Known rows, with every step that occurs:
R, P, E, L, Q: [ -5.8   4.1 -30.6  -5.4  -1.1   3.9   5.5  13.2   0.4  -5.9 -22.6  -2.1
 -22.6  -9.5  -4.2 -31.9  16.6   6.9 -34.5  -1.4   0.0  -5.1   7.7   9.7
 -19.7 -13.6  -2.7  15.4]
R, P, E, L, Q, M, V: [ -9.5   3.9 -29.4  -9.5  -8.8  -7.8   8.9  10.9   1.9   8.5 -28.3   3.9
 -26.6 -20.5  -4.0 -26.5  26.3  27.5  -6.7  -3.6 -21.6  -9.5   9.2  22.2
 -32.5   5.3   0.4   8.1]
M, Q, P: [ -3.4 -10.1  11.2  -5.4  -3.6  -7.8  -0.5  -8.7   1.9   7.8  -0.4  -4.7
 -18.9  -5.6  -3.2  -8.5  13.4  -1.8  18.1  11.0  -5.7   5.2  -1.7  11.9
  -3.0  18.3 -14.6  -2.4]
L, E, P: [  2.1  -0.4 -16.6  -2.5 -12.0  -8.6 -12.2 -14.7  -5.6 -11.2 -10.3  -6.4
  -6.2  -1.8  -7.7 -14.1  23.7 -13.7   6.7  -3.3 -30.0  -0.3  10.9   4.6
  -6.9  -4.2  16.0   6.8]
D, V: [ -2.1   6.9  -2.7   7.5   8.1  -9.3   9.9   2.9   0.3   7.6  -4.8   8.0
 -14.1   3.1   0.7   4.2  10.6   1.2  18.9   3.7  25.1  -4.5  -5.3  -6.8
  -3.8   3.5  -2.0  -6.5]
L, Q, D: [ -3.4  -1.4  -4.9  -1.3   1.7   0.3 -12.6 -13.3   2.3  -7.1 -20.5   0.6
  -9.2  -7.8  -1.0 -10.5   7.0  -5.2  -4.8  -7.4 -19.5   3.6  13.2  13.1
 -19.8   7.9 -24.4 -24.7]
M, Q, P, N: [ -5.2  -4.5 -12.8  -6.3   5.0  17.0   4.5   0.8  -6.2  18.1   7.3  -8.0
 -36.7   1.9   0.0 -17.6  14.2  16.5  13.7  14.1  -0.4   1.1 -10.2  13.5
  -8.2  17.0 -32.5 -27.5]
P, R: [ -1.6   4.2 -30.2   2.2   0.1  -4.0  -3.7   5.8 -10.3   2.3   7.3  -2.3
 -12.4   5.7   1.1 -11.8   3.3  15.7  -7.1  -8.7  23.9  -2.8 -12.3  -0.7
 -10.4  -1.8  -8.8 -20.9]
M, V, D, Q, L, E, P, N: [  1.1   7.3 -75.9   3.1   2.4   7.9  -9.6   1.5 -14.5  -1.7  -6.6 -24.0
 -39.5   3.9  -6.9 -20.8  41.3   6.3   9.3  23.1   5.3   5.0  18.4  26.5
 -37.8   9.5 -12.3  -2.1]
M, V, D: [ -5.3  -1.8 -31.9   2.4  -2.1 -20.1 -10.8   6.8   1.9  13.2  -5.4 -11.1
  -7.2   6.5  -1.1  14.5  -2.4   4.4  10.9 -10.1   6.7  -2.7  -0.5  12.7
 -18.0   9.5   3.4  21.5]
R, P: [ -2.4  -3.5  -7.8  -1.2  -6.6  -9.1   7.4   4.1   9.4  -1.3  -6.9   1.6
   3.2   2.1  -2.2 -16.1  -1.2  -6.9  -8.3  15.8  40.7  -0.8   6.5  15.6
  -0.5   0.0  -4.0  12.1]
D, Q, P, N: [ -3.5   5.6 -35.0   1.8  11.6  20.1  12.7   8.1  -4.4   5.6   5.2  -7.8
 -30.5  -0.1  -0.6 -30.7  10.9  13.7   7.2  39.3  21.5   3.5  18.9  10.1
 -12.5  23.1 -47.5 -40.5]
D, Q, L: [  6.1   4.6  -4.1   3.9   7.9  10.4   8.6  -1.1  -2.6 -13.3   2.1  -2.7
  -7.4  -8.1  -1.5 -12.1  18.9  -2.0  -4.1  32.7  18.6  12.5  16.8   7.8
  -7.3   7.0 -14.9  -6.2]
P, E, L, Q, M, V: [ -7.2   7.5 -20.8  -8.4  -2.4   0.9   2.1   6.7  -7.1  10.0 -20.3   2.3
 -30.7 -22.1  -1.7  -9.3  26.1  32.8   1.2 -19.5 -60.6  -8.8   2.7   7.2
 -33.0   5.4   3.7  -5.6]
G, N: [ -2.8   2.8  16.3   0.5  -0.4  11.5   2.0  11.0   0.9   1.3   2.7   0.5
 -12.8  -5.0  -0.7  -2.2 -10.5  16.5  -2.2  14.7   1.3   1.0  -0.9  22.6
   0.5  -6.3 -12.5  -8.3]
E, P: [  2.0  -1.6  -2.3   0.0  -8.9 -10.5   0.8  -1.3  -1.6  -6.1   1.3  -1.6
 -12.9   3.5  -3.5 -12.3  22.3 -11.5   6.7  20.4   6.3  -1.6  16.9   8.6
  -3.2  -1.1   3.9  14.4]
Q, L, E, P: [  6.3  -0.1 -12.0   0.6  -3.6   1.0  -7.2 -21.7  -7.5 -20.5 -19.0  -4.6
  -7.5 -10.9  -8.8 -24.6  38.8 -18.3   5.1   6.9 -17.6   8.1   9.6  14.6
 -14.0  -8.0  17.4   3.7]
R, P, E: [ -6.4   1.5 -17.6  -3.9  -8.4  -1.2   4.3   7.1   6.3  -1.5  -2.4   0.2
 -12.4   0.2  -2.1 -30.0   7.1  -2.0 -22.6  -7.1  31.9  -6.3  -2.9  24.1
  -4.2  -1.1  -3.1  19.0]
V, D, Q, L, E: [  3.5   5.2 -35.3   5.1   9.7   1.3 -15.5  -5.1  -3.6 -21.1 -15.9 -17.0
 -13.4  -1.2  -8.7  -8.1  18.7  -5.9 -12.2  16.8 -10.7  15.7  23.8  14.1
 -21.4  11.6  -0.3   1.8]
V, D, Q, L: [  3.7   3.6 -20.6   7.5  13.5   0.7  -2.1   8.6   0.3 -16.4  -4.1 -12.3
 -19.3   4.1  -4.2  -6.4  16.5  -4.3 -12.7  42.0  24.1  14.6  29.7  18.8
 -17.9  15.3 -14.0  10.3]
P, Q, M, V, D: [ -3.9  -0.7 -19.2  -4.6  -3.3 -16.4  -6.1  12.3  -4.3   9.7 -12.2  -9.1
 -18.3   6.1  -1.0   2.5  17.8  25.3  -3.9  -3.8   6.7  -2.0  20.4  28.5
 -32.1  26.6 -11.4   9.1]
V, D, Q, L, E, P: [  5.2   3.4 -38.3   5.0   1.0  -7.8 -14.8  -6.3  -5.3 -27.8 -14.9 -18.6
 -25.1   3.0 -11.9 -21.9  40.6 -17.9  -4.9  39.3  -6.1  14.0  40.8  23.1
 -24.8  11.3   2.5  16.3]
Q, D, V: [ -4.1   4.7   6.8   9.3   8.0 -10.5   3.0  -4.3   3.8   7.8  -8.4  10.6
 -29.5  -8.3   2.6  -6.2  16.8 -10.0  18.4   9.3  46.2  -4.6   1.9  14.7
 -12.6  13.9 -28.0  -4.2]

Rows:
[ -0.6   3.4   4.8  -4.6   5.1   3.7   5.0   5.4  -3.0  -5.8 -26.6   5.3
 -19.2 -14.6  -3.7  -5.7  19.5  23.6  -2.5  22.4 -57.1   1.7  24.9  -2.8
 -20.1   4.4  -0.3 -16.3]
E, L, Q, M
[ -6.5   5.1 -13.9  -8.3  -2.2   2.1   9.3  12.7   2.9  -7.2 -27.9   6.0
 -31.6 -14.7  -5.7 -36.1  26.4  20.4 -26.0  14.6 -23.1  -4.5  21.7  21.5
 -24.8   4.2  -3.5   2.0]
R, P, E, L, Q, M
[ -9.1   5.6 -48.3   4.0   5.8 -12.4   0.2  19.8  -1.9  10.7  -7.7 -17.3
 -50.3 -15.5  -4.1 -20.3  23.2   6.6  -1.3  17.8  22.1  -3.4  22.0  24.2
 -34.0  24.4 -24.9  34.1]
M, V, D, Q, P, E, L
[  0.6   2.8 -35.9   6.3   6.8 -10.2  -2.0   6.7  -0.7  -0.3  -3.6 -14.4
 -13.5  -1.2  -2.5   3.1  16.2   1.7   6.6  22.4  23.6   9.9  16.2  19.6
 -25.8  15.6 -12.1  14.6]
M, V, D, Q, L
[  4.8   0.0 -22.4  -6.6 -13.4  -2.0 -11.2  -8.2 -14.4 -12.8 -11.5 -11.3
  -7.6   2.3  -6.3 -22.1  35.1  -7.1 -17.1 -12.0  -4.5  -0.8  17.7   9.3
 -15.8  -5.1   1.2   6.5]
L, E, P, Q
[ -7.1  -1.6 -41.4   5.2   2.3 -24.6  -2.7   6.2   5.3   8.5  -7.2 -15.9
 -19.1  -0.9  -4.8  -6.3   7.0  -0.1  22.3  26.3  20.8   4.9  26.5  19.1
 -25.2  34.0 -24.8   5.6]
M, V, D, Q, P
[ -3.3  -1.3 -13.7   0.2  10.7   0.9   5.0  -2.6  -1.7  -4.8 -33.4  -2.2
 -17.0 -18.3  -5.9 -21.5  15.0   3.3   1.3  18.7 -27.3   4.7  18.0  -2.7
 -22.3   1.3 -11.6 -18.4]
E, L, Q, P
[  4.6   5.1 -36.0   0.0   5.0  26.7  -2.7 -12.6 -15.0 -10.5 -11.2  -7.9
 -26.6  -3.1  -5.6 -35.2  39.3   0.5   1.2   9.0 -11.7   4.0   0.7  16.6
 -19.2  -9.6  -0.5 -19.5]
Q, L, E, P, N
[ -1.8   3.9  -6.8  -3.4  -8.6 -12.0   7.8   4.8   0.8  11.2   4.5   0.9
 -10.4 -10.0   0.1   5.1  12.8  22.1  27.5  20.8 -11.5  -0.5  19.6   8.3
 -14.3  29.5 -11.7  -9.4]
D, Q, M, V
[  0.5  -2.1   8.6  -2.0  -1.4   3.1  -7.0  -1.6  -5.3  -1.4  -5.5  -2.2
 -15.9  -6.7   3.9 -18.2  17.0  -3.8 -25.3  -8.2  46.4  -0.6  14.8  27.3
 -18.3  11.9 -41.2  -0.2]
P, Q, D
[ -6.3   4.9 -50.9   5.2  17.1  11.1   2.0  16.3  -1.6   2.9   0.0 -17.0
 -43.4  12.4  -3.5 -25.8   8.5  11.0  -0.4  47.2  23.1   5.5  31.6  21.0
 -22.1  31.2 -47.0 -23.8]
V, D, Q, P, N
[ -3.0  -3.4 -10.4  -9.0 -15.4 -16.0  11.4   8.4   1.6  11.0 -13.6   1.7
  -3.1  -4.4  -0.3 -19.0  19.1  20.0  -2.8   3.3  41.1  -5.9  13.2  32.5
 -22.1  18.7 -15.8   4.8]
R, P, Q, M, V
[ -2.0   4.3  -8.1   1.0   2.7 -12.2  -2.5  14.8   4.9  -8.0  -1.8  -6.3
 -27.2   8.3  -4.5   0.2  11.4  12.9  -0.4  48.3 -11.5   6.5  46.4  19.3
 -15.8  36.2 -14.8   2.7]
V, D, Q, M
[  4.0   4.2 -41.0   2.7  -3.8  -2.9 -11.2 -16.2 -17.5 -18.2 -11.4  -6.0
 -20.2  -5.2  -7.8 -37.2  43.2  -1.8  -2.3  -0.6   5.1   5.1  -2.7  15.0
 -24.5 -10.3   8.8 -18.0]
Q, L, E, P, R
[ -3.5   3.4 -14.3  -1.9  -3.2   2.7  10.3  18.4   2.1   1.1  -6.8   0.6
 -27.6 -12.7  -1.4 -31.5  15.8   0.6 -30.6   8.4  40.1  -9.4   2.4  19.2
  -8.2  -9.4  -3.1  41.2]
R, P, E, L
[ -5.8   3.4  -7.2   0.9   6.9   6.2   7.6   5.4  -2.9   1.8 -12.5  -1.2
 -36.9 -23.5  -2.8 -34.6  21.7   0.5  -9.9   6.3   7.4  -5.1   4.4  15.5
 -14.5   5.5 -13.0  15.6]
Q, P, E, L
[ -3.6   7.0  -4.7   7.8  14.3  -5.3   3.5   1.9  -2.0   2.7 -29.3   8.7
 -39.0 -17.7   0.3  -7.0  27.2  -1.1   6.6  14.5  13.9  -3.1  12.3  -0.2
 -27.5   1.7 -27.4  -9.7]
E, L, Q, D, V
[  0.6   4.1 -50.0   3.9   2.5  -8.6 -15.5  -6.4  -4.4  -5.5 -15.0 -18.8
  -7.9  -7.0  -6.7   0.9  17.5  -0.7   7.4  -1.1  -7.5  10.9  10.8  14.9
 -29.8  12.6   2.5   7.3]
M, V, D, Q, L, E
[ -3.8  -1.1  20.0   2.3  -0.5 -14.4  -1.3  -4.7   2.0  16.3   3.8   6.4
 -40.7  -5.3   3.0   5.0  24.2  -4.8  23.3   6.0  35.3  -3.1  -8.5  15.7
  -9.4  17.6 -29.0   7.0]
M, Q, D, V
[  9.3  -1.1  -2.6  -0.8  -0.6   4.9   6.5  -2.9 -12.7 -18.3  -8.3  -5.2
 -15.5  -0.6  -2.9 -33.2  48.1  -8.6 -19.1  19.1  41.1   7.0  20.8  25.1
 -19.4  -4.6 -11.0  11.5]
E, P, Q, L
[ -0.1   4.1 -45.7  -0.4 -11.7 -12.7 -15.5  -8.5 -16.0  -8.5  -3.6  -7.5
 -19.1   3.9  -6.3 -26.7  27.6   1.8  -0.2 -11.6  -6.3  -3.6  -1.1   3.7
 -17.5  -6.7   7.5 -14.4]
L, E, P, R
[  4.5   1.6  -9.1   0.5   4.3  11.1  -8.6 -20.3  -5.7 -14.6 -20.3  -2.7
   4.5 -14.9  -5.2 -12.3  16.3  -7.4  -2.9 -13.5 -23.0   9.3  -7.1   6.0
 -10.5  -6.2  14.3 -12.0]
Q, L, E
[ -5.4  -3.0 -17.6  -1.8   6.8  -2.6  -0.9 -14.0   2.7  -7.8 -28.2  -1.9
  -1.5  -4.9  -6.4 -21.2   6.4  -0.3   9.1   3.3 -38.8   7.2  14.4   3.2
 -18.6  11.1 -12.7 -40.1]
L, Q, P
[ -3.9   7.3 -15.3   1.4   6.2   5.9  11.3  13.2  -4.0  -1.4  -2.5  -5.7
 -42.2 -22.9  -2.9 -35.2  26.5   2.6 -11.4  28.8  16.0  -0.5  22.3  10.8
 -15.3  14.9 -28.4  11.4]
D, Q, P, E, L
[  0.8   5.2   8.1  -2.2  -2.4  -1.9   8.1   6.0   2.0  -4.6   3.9   2.7
 -15.1  -4.9  -1.8  -3.7  13.7  15.6   7.2  39.6 -15.8   4.4  33.2   8.9
  -5.1  28.2 -15.3 -14.1]
D, Q, M
